What can hang from each mark:
D: B
J: R
Y: A
K: X Z
P: H
G: Z
N: D
M: B
Z: B G H
H: A P X Z
Q: X
B: M X
R: H J
X: B Q

(in the rows, 128 means zero)
Known rows, with every way that one mark hangs from another:
Z(G H(A P)): 97,131,110,135,131,134,141,116,122,125,123,131,139,137,125,160,154,129,138,89,78,125,126,128,123,127,142,136,116,142,141,115,127,177,109,149,137,124,73,160,140,136,106,125,128,160,137,154,139,135,139,131,122,117,138,135,139
B(M X(Q)): 131,128,137,119,127,118,123,121,130,136,119,137,133,140,124,152,114,125,155,141,128,129,102,140,147,119,137,121,123,128,135,121,120,104,139,119,130,125,135,132,131,100,119,130,132,132,131,102,138,129,118,133,125,138,121,132,123
P(H(Z(G))): 116,128,133,130,129,140,129,135,128,132,117,121,140,129,123,111,141,124,125,134,110,136,106,136,122,129,137,134,128,135,114,107,123,142,132,146,132,127,92,136,131,115,134,118,123,118,131,150,128,135,133,122,136,128,133,120,135
D(B(M X(Q))): 130,127,152,114,125,125,117,123,124,122,125,134,125,140,125,168,110,113,156,145,120,125,98,140,144,116,126,109,119,123,136,124,115,103,139,125,128,123,132,130,146,97,122,123,130,139,134,97,137,131,118,132,114,146,123,127,121
K(Z(B)): 121,124,137,141,139,128,130,134,131,123,112,124,129,124,134,112,129,127,148,111,151,116,132,126,139,134,120,115,141,127,129,139,123,93,126,120,130,129,121,137,160,116,142,135,118,127,132,125,126,121,127,115,127,128,132,118,127
G(Z(H)): 109,132,127,126,137,126,119,125,131,124,132,134,133,135,129,123,144,144,124,129,103,121,119,118,126,125,135,136,146,136,122,119,133,168,130,113,140,129,87,123,140,138,116,122,122,152,141,139,130,131,128,128,123,130,128,120,122
X(B): 121,131,147,135,130,128,125,125,121,135,133,126,129,130,126,142,120,118,131,121,130,129,132,138,132,139,126,123,134,131,124,132,121,142,119,129,132,125,127,133,132,120,125,135,128,122,133,106,128,131,129,120,122,139,128,122,130
P(H(Z)): 127,126,132,133,122,138,129,138,127,122,128,126,134,124,130,115,125,124,133,138,103,139,105,131,127,129,132,128,132,124,112,114,134,133,131,142,128,130,94,133,114,122,134,125,123,112,127,146,127,132,132,121,142,132,128,131,133
B(M X): 137,129,136,119,132,129,124,128,117,128,113,134,132,130,126,161,127,124,142,131,130,127,112,137,139,121,132,139,110,122,134,126,123,104,132,114,127,129,128,122,139,110,135,140,135,137,135,109,133,128,121,134,116,135,120,130,121
K(X(Q)): 114,129,136,120,122,121,130,125,135,136,135,127,131,143,129,129,108,139,143,131,145,123,126,127,136,125,137,111,148,129,133,132,125,115,133,139,136,125,146,146,120,122,86,118,131,130,122,116,139,128,127,131,141,129,125,130,135
Y(A): 123,125,123,126,123,124,134,132,132,118,126,133,130,129,131,132,130,129,113,127,134,130,118,130,123,131,112,131,141,135,116,135,127,135,128,130,129,127,130,134,129,126,129,137,117,130,123,129,132,128,129,124,117,134,126,141,128
N(D(B(X))): 134,122,157,115,129,136,109,130,116,111,124,124,119,125,130,146,127,108,147,138,119,116,124,128,131,121,104,119,123,126,141,125,107,98,133,134,130,127,130,108,120,106,144,134,130,139,148,111,136,132,131,129,113,152,125,118,119
M(B(X(Q))): 122,128,135,112,131,127,128,118,138,133,123,126,131,136,132,132,109,140,139,159,121,126,119,121,139,124,139,122,134,125,134,127,118,89,136,131,131,118,126,129,118,103,112,129,117,132,139,94,138,129,120,124,131,135,125,117,139
M(B(X)): 126,129,133,111,139,137,125,124,124,125,117,126,127,125,133,140,122,137,130,149,124,126,132,119,132,124,131,137,122,118,133,132,122,87,131,125,127,122,118,118,128,115,129,137,120,134,141,100,135,129,121,124,125,132,124,116,133
N(D): 132,123,141,130,129,131,116,127,127,129,123,131,130,122,129,122,133,122,148,131,125,122,128,128,123,127,116,129,138,134,132,124,117,136,129,120,129,127,135,115,106,122,145,128,133,126,135,130,134,132,133,130,124,138,128,129,124
J(R(H(X Z(G)))): 115,125,138,137,114,137,140,129,123,135,125,130,134,130,127,136,133,143,123,100,139,128,119,136,118,130,137,108,148,141,101,131,128,151,117,180,157,119,91,133,136,133,101,138,124,126,135,154,134,132,145,124,127,118,137,129,135
R(H(Z)): 127,127,140,143,116,136,129,128,124,120,129,133,131,123,132,126,117,137,114,105,118,133,122,126,127,126,128,116,154,124,118,119,136,135,125,146,136,133,103,134,133,135,123,126,127,135,137,141,131,135,142,128,131,132,132,130,135
J(R(H(A P))): 129,127,116,137,115,143,162,124,124,122,135,138,127,125,136,165,128,138,139,92,103,135,123,122,119,130,120,116,158,131,125,148,146,170,100,169,138,132,79,156,117,131,76,144,123,145,137,152,137,125,140,128,130,118,134,154,135
G(Z): 123,130,129,122,124,135,126,131,133,126,133,128,131,125,129,119,139,136,123,134,125,125,123,128,124,128,120,137,149,134,123,138,130,159,127,121,134,132,108,124,134,120,129,121,122,138,139,127,127,128,130,129,127,131,125,125,121
G(Z(H(A X))): 104,131,118,130,122,130,134,126,128,118,135,137,139,134,126,148,152,141,139,96,98,122,119,126,123,126,141,135,129,144,117,124,136,154,113,143,151,126,70,126,131,139,104,136,124,153,131,139,132,125,144,124,123,123,127,142,125
J(R(H(A P Z))): 122,123,120,147,102,148,158,127,123,112,143,137,133,119,139,160,121,138,143,91,97,142,119,127,118,129,111,112,163,130,115,142,143,189,100,193,143,130,63,161,115,130,92,138,123,136,135,159,142,129,145,127,135,122,135,160,137
R(H(P X) J): 135,135,126,134,122,135,138,126,116,128,119,138,114,143,126,153,132,145,123,70,122,136,130,125,134,133,141,117,156,123,134,143,157,116,99,152,146,136,108,130,110,130,80,152,131,137,143,136,132,130,151,133,133,117,130,112,149
N(D(B(M X))): 139,121,164,118,133,142,102,128,108,113,114,136,125,122,127,171,128,104,159,136,119,119,107,138,133,116,108,127,114,124,140,124,108,112,135,114,126,126,133,104,129,101,158,130,137,143,142,104,140,132,123,132,107,150,121,126,113
B(X(Q)): 127,129,131,118,120,114,128,122,139,135,130,126,128,141,128,125,116,128,141,143,127,124,118,129,147,123,133,117,131,127,136,121,120,94,138,137,134,125,135,133,118,108,102,136,125,129,135,108,135,129,125,130,131,138,125,125,132
Q(X(B(M))): 124,132,146,129,142,138,124,130,108,133,118,141,133,127,121,161,119,115,146,98,139,135,111,146,137,140,119,124,126,130,111,130,122,116,107,122,130,116,132,128,142,115,134,126,137,124,138,90,120,128,122,126,110,142,118,131,127
G(Z(H(A))): 102,132,117,133,132,130,131,123,134,117,137,134,141,130,128,137,149,140,135,117,87,122,123,121,122,125,134,140,137,139,125,121,133,182,118,133,141,130,73,133,139,130,113,120,123,159,138,141,133,127,135,126,123,129,128,138,123
R(H(A Z(G)) J): 105,132,130,149,127,139,134,126,135,126,118,127,138,134,123,131,147,142,103,91,99,135,140,133,121,131,143,117,144,134,132,125,136,159,102,183,144,134,98,144,144,110,113,120,131,141,149,146,134,131,148,132,128,127,137,121,138
P(H(A X Z(G))): 109,127,124,133,113,143,142,136,124,125,122,124,144,129,120,133,146,125,136,98,102,135,106,144,117,130,146,134,107,141,111,116,121,119,115,182,143,123,75,140,125,119,130,134,124,120,122,150,131,127,151,118,141,121,131,140,138
G(Z(B)): 116,132,141,126,136,135,131,131,137,130,133,126,130,125,129,111,140,138,139,121,131,115,117,128,126,134,119,138,146,138,121,144,121,141,122,119,131,133,95,132,153,108,136,124,117,142,145,118,135,126,130,122,124,132,133,120,113
M(B): 125,127,130,123,139,141,127,124,128,128,123,130,130,123,132,134,123,136,126,144,118,130,130,120,121,128,133,134,134,125,126,131,126,130,127,122,124,121,121,123,132,126,133,122,120,129,132,116,133,130,122,123,130,125,128,121,133
P(H): 132,131,127,124,136,136,131,134,127,131,121,127,128,130,126,123,131,125,130,137,113,131,109,124,128,130,141,135,126,125,121,120,136,116,132,122,124,133,110,124,114,125,116,131,126,120,129,138,124,128,128,123,135,129,127,122,131
R(H(A X) J): 120,134,120,143,126,130,140,128,126,125,123,135,125,139,123,149,139,142,119,76,116,131,139,125,127,133,151,116,137,127,129,141,149,103,97,168,148,136,110,126,121,126,90,147,133,139,137,133,130,122,152,129,128,119,129,126,139
X(B(M) Q): 121,130,154,138,125,121,122,117,127,145,127,139,137,139,121,158,109,116,152,131,126,134,106,151,140,133,134,112,141,135,125,124,119,154,125,116,131,121,137,142,135,106,125,120,132,118,125,96,134,132,120,123,123,142,125,133,126
Z(B(X)): 122,131,142,122,139,127,133,130,126,129,122,120,126,131,130,127,131,126,147,125,138,115,123,126,140,131,128,133,112,124,134,135,115,73,127,134,127,130,111,130,145,106,128,149,122,140,143,106,138,126,127,123,119,132,132,119,120
R(H(P) J): 134,136,124,137,131,136,134,125,122,129,121,135,115,141,129,143,130,143,115,88,110,137,133,118,134,133,134,119,165,120,140,138,156,138,104,141,135,140,111,137,118,123,85,138,130,141,152,140,132,132,143,137,131,122,133,110,146
J(R(H(X(B)))): 126,130,151,142,123,131,139,127,115,142,134,136,125,135,127,158,116,133,132,98,145,127,122,132,128,142,131,105,157,132,101,142,133,135,108,157,155,123,105,125,121,137,80,159,127,123,134,120,130,127,139,116,121,130,130,128,134

Rows:
131,135,131,137,130,126,129,128,124,134,118,134,118,144,123,136,133,144,114,86,136,129,136,124,132,134,151,112,148,122,126,136,151,103,108,146,148,135,126,116,119,130,90,146,133,133,140,131,126,126,146,130,129,121,129,109,140
R(H(X) J)
137,127,152,117,132,138,115,129,109,113,118,132,124,129,125,179,122,111,144,135,120,124,111,138,138,118,119,125,105,118,136,129,118,96,133,119,125,127,127,120,151,107,135,131,133,143,136,105,133,129,119,130,108,143,121,122,116
D(B(M X))
112,126,143,135,140,130,130,137,122,126,111,119,130,127,136,126,120,132,156,101,168,112,141,124,140,130,123,113,147,124,135,148,123,83,127,125,134,130,130,144,156,114,123,134,124,134,126,123,131,119,128,117,133,124,127,120,132
K(X Z(B))
128,127,115,139,107,143,164,126,117,122,135,141,126,128,133,178,128,140,146,73,114,133,119,126,119,131,125,116,149,132,116,151,147,147,94,181,150,126,74,147,105,138,70,157,125,139,131,149,138,124,151,126,132,112,131,155,140
J(R(H(A P X)))
106,132,122,131,136,130,144,120,118,115,127,128,131,136,131,158,141,128,168,85,87,117,121,118,139,128,139,139,109,128,143,128,126,108,107,155,132,130,61,156,141,118,104,153,120,164,147,126,148,130,138,124,119,126,136,138,131
Z(B(X) H(A P))
105,131,111,133,123,138,141,121,127,113,139,138,136,130,132,155,150,139,144,98,75,128,120,123,124,125,125,144,147,140,130,129,141,192,109,135,139,131,54,149,130,132,105,126,123,163,144,148,138,131,142,132,128,124,130,144,130
G(Z(H(A P)))
88,133,132,130,150,124,136,121,129,131,116,120,140,141,121,137,156,127,146,100,107,107,126,124,134,130,155,138,93,139,140,113,108,107,117,152,137,126,77,145,166,111,115,141,122,165,149,127,144,128,130,122,109,130,139,121,121
Z(B(X) G H(A))
121,131,120,149,111,144,144,126,125,109,129,135,128,130,132,152,130,139,126,74,87,146,134,128,128,131,126,115,161,124,135,137,153,161,92,183,141,138,80,156,121,120,100,132,131,139,147,145,137,131,152,134,140,126,134,137,145
R(H(A P Z) J)
103,131,128,131,138,120,124,121,123,137,114,129,135,146,119,137,149,133,127,100,120,119,122,130,127,129,161,127,109,142,122,107,123,130,126,135,148,118,102,124,142,145,111,133,130,142,128,144,130,134,138,127,120,115,134,115,133
Z(G H(X))
132,132,153,132,133,138,123,133,104,141,114,138,133,136,118,169,124,114,152,110,122,137,91,149,133,138,150,133,118,129,109,124,131,114,119,116,135,125,109,121,123,116,121,146,133,112,122,110,126,128,133,116,126,132,122,125,130
P(H(X(B(M))))
135,129,125,133,122,140,150,125,121,130,132,138,120,129,136,153,122,139,132,104,120,134,119,117,123,131,118,114,166,126,121,144,148,163,111,150,138,130,92,143,117,137,78,143,125,139,141,148,134,131,135,131,129,119,133,134,136
J(R(H(P)))
134,120,164,116,125,130,101,122,121,122,120,136,128,134,125,162,115,107,171,150,117,121,97,140,140,114,113,109,126,130,140,119,106,112,139,121,130,121,137,116,121,94,141,123,133,135,141,98,142,134,121,132,114,155,122,127,116
N(D(B(M X(Q))))
110,132,142,117,147,130,131,127,127,140,112,116,131,136,123,120,145,127,138,119,139,110,128,131,136,132,139,139,103,134,138,128,105,87,127,137,131,126,111,136,160,95,133,141,123,147,152,110,139,129,127,123,113,131,135,107,121
Z(B(X) G)
126,124,127,132,89,127,143,123,125,120,141,134,129,135,128,141,110,132,162,97,115,140,103,144,138,126,122,106,153,137,117,130,132,127,120,169,146,117,97,156,105,126,110,132,122,115,119,132,141,136,148,128,150,124,130,144,146
H(P X(Q) Z)
128,130,151,129,138,145,127,138,116,125,111,127,136,126,127,138,127,120,166,127,116,128,83,138,139,128,140,139,110,119,114,119,121,94,132,133,124,132,81,134,144,88,152,139,124,126,136,117,140,130,124,120,128,136,126,130,120
P(H(Z(B(M X))))
114,132,138,137,116,127,141,127,132,139,137,130,136,143,119,149,117,120,157,106,106,135,105,142,135,141,148,113,129,139,114,124,126,107,113,164,143,124,98,146,102,112,93,142,124,110,118,111,130,125,144,108,142,137,127,140,140
P(H(A X(B Q)))
126,135,115,141,125,139,145,123,128,122,125,137,122,136,129,158,136,139,120,75,95,138,138,121,128,132,134,119,155,124,144,144,156,146,92,162,135,141,98,148,118,118,84,137,132,146,147,141,134,128,148,136,133,122,133,131,142
R(H(A P) J)
121,129,118,131,122,126,133,121,111,123,127,138,124,140,129,160,135,136,152,87,104,130,116,125,135,127,144,128,128,132,124,120,142,133,115,138,145,122,86,136,118,153,103,148,128,142,128,146,135,136,143,129,128,116,131,130,144
Z(H(P X))
113,130,147,132,149,137,126,124,123,145,107,129,138,133,118,141,146,123,146,112,138,117,108,143,125,131,142,140,110,140,131,128,109,137,123,113,125,124,116,141,175,104,152,121,129,139,137,121,139,129,122,127,113,124,136,120,114
Z(B(M) G)
128,125,139,143,116,135,139,131,129,124,133,133,132,123,136,129,117,142,126,124,126,134,118,124,121,129,122,102,165,126,105,130,137,168,121,165,142,126,96,136,125,132,104,133,124,125,135,151,133,130,132,126,132,129,133,139,129
J(R(H(Z)))
129,129,136,131,113,120,133,120,134,136,128,138,125,144,125,134,111,141,130,95,131,127,113,127,134,127,150,105,149,134,122,126,138,97,124,142,147,127,122,131,117,136,85,137,127,135,130,128,132,130,144,126,136,126,131,125,139
R(H(X(Q)))
107,126,152,139,134,142,124,127,121,134,111,128,144,127,121,136,139,121,149,111,133,123,105,151,125,130,135,133,115,140,119,121,107,148,123,133,129,123,100,146,175,103,168,115,127,133,134,127,141,133,128,124,118,127,137,129,113
H(Z(B(M) G))
124,126,110,130,105,139,154,127,115,116,133,133,128,128,129,173,133,125,156,78,110,134,124,137,126,129,123,130,118,135,131,144,134,121,102,165,139,126,93,149,111,132,114,148,127,133,122,133,136,125,152,126,136,115,128,152,139
H(A P X)
108,124,117,135,98,144,150,126,116,118,130,128,141,127,125,157,144,124,147,72,101,136,123,150,122,127,125,129,119,143,127,135,122,147,102,190,147,119,75,160,128,123,133,135,127,129,125,145,140,132,159,127,137,116,133,149,142
H(A P X Z(G))
117,128,131,128,118,138,130,137,121,133,117,123,138,133,121,120,141,128,130,114,118,134,103,142,125,131,145,129,115,137,107,114,124,113,127,159,143,123,89,130,123,123,128,132,124,113,126,148,129,134,144,120,138,122,131,121,136
P(H(X Z(G)))
94,126,145,127,139,122,130,126,138,143,107,117,138,143,129,109,124,136,154,111,166,108,134,132,142,131,134,102,156,139,140,137,109,97,132,136,140,122,136,160,167,99,106,119,121,134,129,120,137,124,127,118,133,126,133,111,134
K(X(Q) Z(B G))
121,123,114,139,91,142,153,130,115,105,139,131,135,121,132,164,127,127,159,74,99,141,119,144,125,126,116,128,126,134,121,138,133,133,105,184,143,123,78,154,111,128,129,140,125,126,119,141,139,130,156,125,142,119,129,161,142
H(A P X Z)
104,126,126,136,136,121,122,125,123,129,99,130,136,140,125,132,149,131,133,92,133,117,132,128,137,127,147,116,125,141,126,112,127,120,129,126,153,117,109,127,156,145,117,137,125,139,126,150,122,128,138,121,122,116,131,109,140
K(Z(G H(X)))
112,131,158,127,127,123,123,120,118,147,127,135,138,143,124,169,100,124,160,122,148,127,113,147,141,131,139,108,150,131,129,133,118,139,127,121,135,121,145,149,134,106,100,119,138,127,119,91,140,132,121,125,129,141,121,134,130
K(X(B(M) Q))
99,123,126,137,98,126,142,122,139,129,133,126,146,137,120,134,133,130,149,103,112,131,115,151,126,126,138,112,121,151,120,121,112,134,117,189,152,115,100,155,129,115,123,122,125,121,116,133,138,129,149,123,139,125,134,147,137
H(A X(Q) Z(G))
118,131,158,129,135,135,122,126,104,139,121,133,135,133,125,178,111,123,150,113,148,127,126,145,135,132,134,127,137,124,128,138,122,129,121,116,132,124,139,138,142,113,115,127,141,130,124,98,138,130,123,126,121,137,120,131,126
K(X(B(M)))
